In the rows, 128 means zero.
Known rows, with every step that occurs
F -> N -> P: [135 144 111 106 130 148  77 101 136 130 115 169 105 144 133 119 110 147
 125  76  93 184]
P -> N -> F -> Z -> E -> M: [172 102 135 123 116 160  93 203 162 174 126 118 160 186 146 108 102 132
 138  60  90 146]
M -> E -> Z -> B -> N: [131 112 111 132 115 153  57 152 185 217 110 115  79 103 132 137 125 128
  68 109  98 138]
P -> N -> B -> Z -> F: [156 121 106  97  95 155  83 151 199 118 130 119 122 129 114 150 109 155
 133  93  45 174]
F -> M -> E -> Z -> B: [116  95 134 128 127 144  45 171 158 204 109 151  99 128 115 116 106 110
 100 126 115 129]
E -> Z -> B -> N -> P: [148 130  91 108 110 147  76 117 183 199 116 130  99 131 138 121 125 133
  79  83  91 170]
P -> N: [156 127 115 104 124 156  87 143 175 156 128 144 124 131 140 122 106 128
 135  80 102 164]
E -> Z -> F -> N -> P: [142 139 107 109 110 142  59 123 139 141 119 169 100 165  94 149 130 166
 124  80  76 153]
P -> N -> F -> M -> E -> Z: [142 125 156 107 116 158  69 192 158 184 113 157 140 115 123 129  79 121
 119 104  98 145]
F -> Z: [120 114 131 128 134 152  62 142 140 167 121 135 122 144 145 119 123 106
 129  85 100 158]
E -> Z -> F -> M: [125  95 133 115 127 136  67 180 153 178 118 144 112 158 102 122 126 136
 143  92 107 131]
B -> Z: [ 91 112 124 128 119 147  88 153 170 157 126 148 121 113 130 112 119 129
 102  93  62 162]
Z -> E: [135  91 107 122 133 146  94 166 153 176 119 133 121 159 132  96 115 138
 119  77  95 139]
Z -> B -> N -> F -> M: [135 103 129 100 139 149  99 182 184 200 125 110 114 130 178  95  95 125
 125  78 106 187]
Z -> B -> N: [138 110  99 115 131 149  88 145 193 193 125 102  90 125 162 114 124 133
 105  80 104 172]
F -> N: [122 126 129 117 140 148  76 138 149 143 119 153 103 136 134 129 125 141
 135  90 100 167]
B -> N: [131 117 115 117 133 153  95 144 177 180 113 109 101 107 152 120 122 129
 111  71 107 172]
N -> B -> Z: [104 120 124 114 112 149  90 142 188 137 116 130 128 113 128 109 112 117
 110 108  52 176]
P -> N -> F -> M -> E -> Z -> B: [150 116 141 106 114 157  59 187 173 200 125 151 130 129 132 126  81 119
 112 112  96 145]
M -> E -> Z -> F -> N -> B: [141 126 127 121 110 152  44 146 158 142 101 134  86 138  81 163 124 147
 119 117  78 133]
B -> N -> F -> M -> E -> Z: [112 113 158 119 125 154  78 190 160 206  99 128 121  93 135 126  95 121
  96  95  98 153]
E -> M: [129 103 127 134 131 146  99 173 180 176 111 126 117 156 122  85 119 125
 129  75 117 140]
N -> F -> Z -> B: [135 116 121 119 124 155  71 167 162 196 138 123 132 163 168 103 103 108
 120  83  79 165]

Rows
[132 108 115 133 113 150  55 171 155 195 112 142  95 139  87 141 119 143
 103  96  88 106] => M -> E -> Z -> F
[171 135 116  91 117 158  89 137 193 135 119 118 129 134 137 118  97 117
 140  93  92 180] => P -> N -> B
[128  90 133 121 136 151  65 180 139 173 108 137  92 138 109 127  97 144
 139  88 114 136] => Z -> F -> M -> E
[134 108 112 120 115 141  71 169 165 187 124 137 113 158  98 129 133 142
 124  88  88 120] => E -> Z -> F
[162 128 120 103 116 163  69 160 170 179 146 123 142 158 173 126  96 118
 132  81  80 175] => P -> N -> F -> Z -> B
[ 98  86 136 129 121 150  61 180 147 160 115 152  95 111 103 140 101 153
 119  98  72 143] => B -> Z -> F -> M -> E
[145 135 100 106 124 154  98 110 166 168 110 125 103 115 153 113 105 138
 105  60  96 189] => B -> N -> P
[153 120 145  89 131 155  98 181 167 160 128 145 150 138 154 106  78 125
 154  76 102 179] => P -> N -> F -> M
[155 125  84 104 122 151  88 110 182 183 120 119  94 131 161 110 108 138
  96  67  93 189] => Z -> B -> N -> P
[106 101 151 131 130 147  55 167 144 188  97 161 109 115 106 118 107 107
 106 116 118 129] => F -> M -> E -> Z
[132 119 118 125 110 157  74 178 187 229 116 111 106 112 142 126 103 129
  70  98  81 143] => M -> E -> Z -> B -> N -> F
[130  93 121 131 134 151  68 160 131 175 121 127 127 165 144 113 125 117
 121  78  96 144] => F -> Z -> E
[133 112 106 119 119 145  75 152 195 210 121 117  96 124 144 125 139 129
  91 100 100 152] => E -> Z -> B -> N
[127 108 114 135 116 150  51 157 169 211 115 147  97 128 112 120 114 118
  83 119  96 120] => M -> E -> Z -> B
[129 128 136 117 128 161  89 165 159 188 123 101 130 121 175 127 109 115
 116  63  82 183] => B -> N -> F -> Z
[130 106 113 126 131 151  55 141 155 182 132 125 109 156 157 115 123 109
 120  95 100 160] => F -> Z -> B
[140 114 116 116 118 148  54 130 160 200 100 138  87 107 129 126 100 126
  80 100 108 164] => F -> M -> E -> Z -> B -> N -> P
[106  88 112 129 120 144  93 166 160 165 125 148 127 134 130 106 121 152
  98  89  55 146] => B -> Z -> E
[146 129  95 122 106 155  57 118 172 204 106 132  83 110 129 132 107 135
  60  94  88 154] => M -> E -> Z -> B -> N -> P
[137  81 129 147 130 148  79 183 145 179 112 118 126 185 131 100 132 122
 127  72 112 132] => F -> Z -> E -> M
[135 103 135 112 133 158  83 183 173 207 112 109 101 108 164 111  80 129
 105  86 104 173] => Z -> B -> N -> F -> M -> E
[146 106 133 103 104 159  61 164 175 119 113 131 109 109 107 158  86 148
 135 110  67 169] => P -> N -> B -> Z -> F -> M -> E
[151 128  96 113 121 156  63 105 158 182 121 113  99 136 172 127 115 120
  99  70  93 196] => F -> Z -> B -> N -> P
[146 119 150 101 127 163  81 184 153 168 118 147 134 116 142 122  61 124
 135  86 100 164] => P -> N -> F -> M -> E
[122  84 123 134 107 145 107 182 193 148 106 112 133 153 111  89 119 137
 109  94  64 148] => N -> B -> Z -> E -> M
[151 133 100 102 123 148  72 119 135 130 121 158  93 165 114 141 116 172
 140  59  82 172] => Z -> F -> N -> P
[114 119 129 134 118 151  57 154 154 196 105 154 106 117 104 124 113 117
  88 110  95 119] => M -> E -> Z
